Known rows, with every way that one mark hangs from another:
C{M{R{L W}} X{D{E}}}: [ 1.832  2.530  2.092 -2.998  2.228 -2.598  4.902 -2.941 -6.502  2.814
 -2.538  0.696 -8.635 -3.012 -1.155  0.322  3.386  4.288]
M{D{E} R{L}}: [ 0.481  4.014  0.427 -2.948  0.328  2.446  1.077 -2.171 -5.643  3.011
 -3.248  1.037 -2.741  0.005  2.532 -0.902  4.097  4.396]
C{M{D R}}: [ 1.320  2.589  1.888 -2.475 -0.788 -0.707  2.318 -3.544 -4.278  2.560
 -1.732  0.066 -3.673  0.189  1.286  0.418  0.204  4.222]
M{D R}: [ 0.850  2.370  1.297 -1.949 -0.408  1.210  0.292 -3.490 -3.821  3.059
 -1.234  0.927 -1.288  0.824  2.447 -0.414  1.172  4.317]
H{C{M{R{W}}}}: [ 1.314  1.418  3.193 -3.000  1.555 -1.757  2.324 -2.456 -3.067  1.081
 -1.357 -0.318 -5.924  1.158  0.116  1.022 -0.122  4.212]
Y{M}: [ 1.567  1.843  1.013 -2.934 -0.722  1.352  1.836 -3.184 -0.203  3.696
 -0.086  0.888 -0.872  0.629  0.038 -1.691 -1.170  5.670]
X{D{E}}: [-0.809  1.284  1.385 -1.186  0.611  1.964  4.300 -1.691 -2.034  5.040
 -0.869 -0.018 -1.086 -2.004 -0.934 -0.959  1.982  3.552]
C{M{R} X{D{E}}}: [ 1.338  1.974  2.385 -2.048  2.014 -2.555  5.497 -2.815 -5.477  3.044
 -2.822  0.306 -5.799 -2.793 -2.389  0.476  1.630  4.136]
C{M{D{E} R{L W}} X}: [ 1.630  3.674  1.437 -3.368  1.533 -1.209  3.401 -2.832 -6.843  1.699
 -3.850  0.444 -7.827 -1.112 -0.300 -0.339  3.345  3.861]
Y{M{C D R{W}}}: [ 1.952  1.550  1.183 -2.821 -1.179  0.754 -0.498 -3.798 -4.312  3.007
  1.580  2.477  0.448 -0.930  3.507 -3.384  0.151  6.506]
R{L M{D} W}: [ 1.444  2.690 -0.039 -3.260 -1.209  2.402  0.976 -3.451 -3.974  3.985
 -1.102  1.073 -6.566 -0.691  4.963 -1.093  2.834  3.479]
M{C{X} D{E} R{L}}: [ 0.475  3.217  0.486 -1.991  1.147  0.968  0.381 -1.830 -7.302  3.345
 -3.129  2.198 -1.711 -1.229  0.945 -2.230  3.327  4.621]
M{D{E}}: [-0.990  2.704  0.547 -1.522 -0.241  3.754  2.373 -1.595 -2.481  3.626
 -2.327 -0.245 -0.180  0.403  0.076 -1.745  1.807  3.102]
G{Y}: [ 1.457  0.953  2.348 -2.673 -0.478  1.785  1.079 -3.060  0.919  4.035
 -0.235 -1.265 -1.757  2.125 -1.678 -0.276 -1.276  5.204]
G{Y{M{C R}}}: [ 3.085  0.986  2.363 -3.523 -0.690  0.497 -0.221 -3.722 -1.201  3.577
  1.264  0.603  0.376  0.523  0.219 -2.095 -1.967  7.623]
R{L M{C D{E}}}: [ 0.355  3.040 -0.502 -2.240 -1.301  3.196  1.323 -1.717 -5.025  4.824
 -2.596  1.627 -2.262 -1.683  3.614 -2.277  2.155  3.772]
H{C{M{R{L}} X{D{E}}}}: [ 1.174  2.683  2.637 -2.853  4.051 -3.360  4.123 -2.137 -4.951  2.088
 -3.566 -0.155 -6.394 -0.182 -2.346  1.143  1.505  3.307]
S{D{E}}: [-0.977  2.523  1.524 -1.279 -1.256  3.839  5.053 -0.409 -3.462  3.988
 -3.281  0.463 -1.336 -0.641 -2.266 -1.641  2.194  3.978]

Rows:
[ 1.264  1.519  1.416 -2.205 -0.677  0.385 -0.530 -2.378 -4.586  3.908
 -0.610  2.434 -2.511 -0.531  2.271 -0.755  1.348  6.007] | M{C R{L}}
[ 0.289  3.209  1.358 -1.846  1.089 -0.217  4.601 -2.212 -3.931  2.733
 -4.057 -0.634 -4.431 -0.376 -3.076 -0.673  0.705  2.700] | C{M{D{E}} X}
[ 1.217  1.997  0.604 -1.964 -0.271  0.491  0.847 -3.258 -2.545  4.059
 -0.169  1.761  1.631 -0.082 -0.385 -3.424 -1.318  5.108] | Y{M{C{X} D}}
[ 1.739  2.000  2.901 -2.938  3.784 -4.148  3.237 -3.026 -4.701  1.913
 -2.138  0.018 -7.609  0.082 -1.449  1.409  1.283  3.453] | H{C{M{R{L W}} X{D}}}
[ 2.875  1.669  1.144 -3.518  0.358 -0.763  0.147 -3.485 -4.396  3.005
  0.161  2.968 -3.377 -1.264  1.620 -2.562  0.930  7.011] | Y{M{C{X} R{L W}}}
[ 1.768  2.845  1.868 -2.282  1.016 -2.221  2.962 -3.751 -5.073  2.339
 -3.153  0.305 -5.186  0.130 -1.331  0.374  0.281  3.675] | C{M{D R} X}
[ 0.811  2.547 -0.129 -2.535 -0.173  2.378  1.500 -2.168 -6.046  3.977
 -2.055  1.942 -5.524 -2.604  3.226 -2.969  3.416  3.618] | R{L M{C{X} D{E}} W}
[-1.312  1.784  0.657 -0.637 -0.807  3.593  1.277 -1.076 -3.668  4.268
 -1.183  0.850  2.177 -0.857  0.432 -3.155  0.949  3.721] | M{C D{E}}
[ 2.405  0.846  2.180 -2.755  0.471 -0.400  1.188 -3.775 -0.430  4.674
  1.311  0.100  0.688 -0.018 -2.244 -2.367 -2.220  6.294] | G{Y{M{C{X{D}}}}}
[ 2.116  1.977  2.316 -2.462  0.903 -2.574  3.574 -3.403 -4.096  2.285
 -3.114  0.416 -6.665 -0.252 -2.128  0.948 -0.065  4.530] | C{M{R} X}
[ 1.852  1.807  0.474 -3.439 -1.299  2.133  1.615 -3.093 -3.051  3.959
 -0.973  1.153 -8.168 -0.990  3.916 -0.574  2.459  4.257] | R{L M W}
[ 0.340  1.619  1.387 -1.395  0.845  1.397  0.629 -2.063 -6.982  2.538
 -1.368  2.117 -1.823 -2.233  1.409 -3.070  2.869  4.576] | M{C{X} D{E} R{W}}
[ 2.307  2.118  2.379 -2.932  1.857 -3.847  3.891 -3.993 -5.718  3.129
 -1.618  0.784 -8.718 -2.125 -0.799  0.853  2.202  4.350] | C{M{R{L W}} X{D}}
[ 0.384  2.303  1.210 -2.486  0.078  2.832  1.124 -2.381 -5.312  2.216
 -1.394  0.888 -2.977 -0.888  2.872 -1.550  3.705  4.476] | M{D{E} R{W}}
[ 1.055  3.975  1.273 -3.224 -0.272  0.242  2.984 -2.394 -5.743  2.379
 -3.245  0.140 -4.875 -0.445  1.364  0.108  2.377  4.310] | C{M{D{E} R{L}}}
[ 0.163  2.084  1.131 -1.060  0.914  1.241  0.905 -1.944 -6.546  3.083
 -2.448  2.016 -0.012 -1.595  0.415 -2.607  2.001  4.412] | M{C{X} D{E} R}
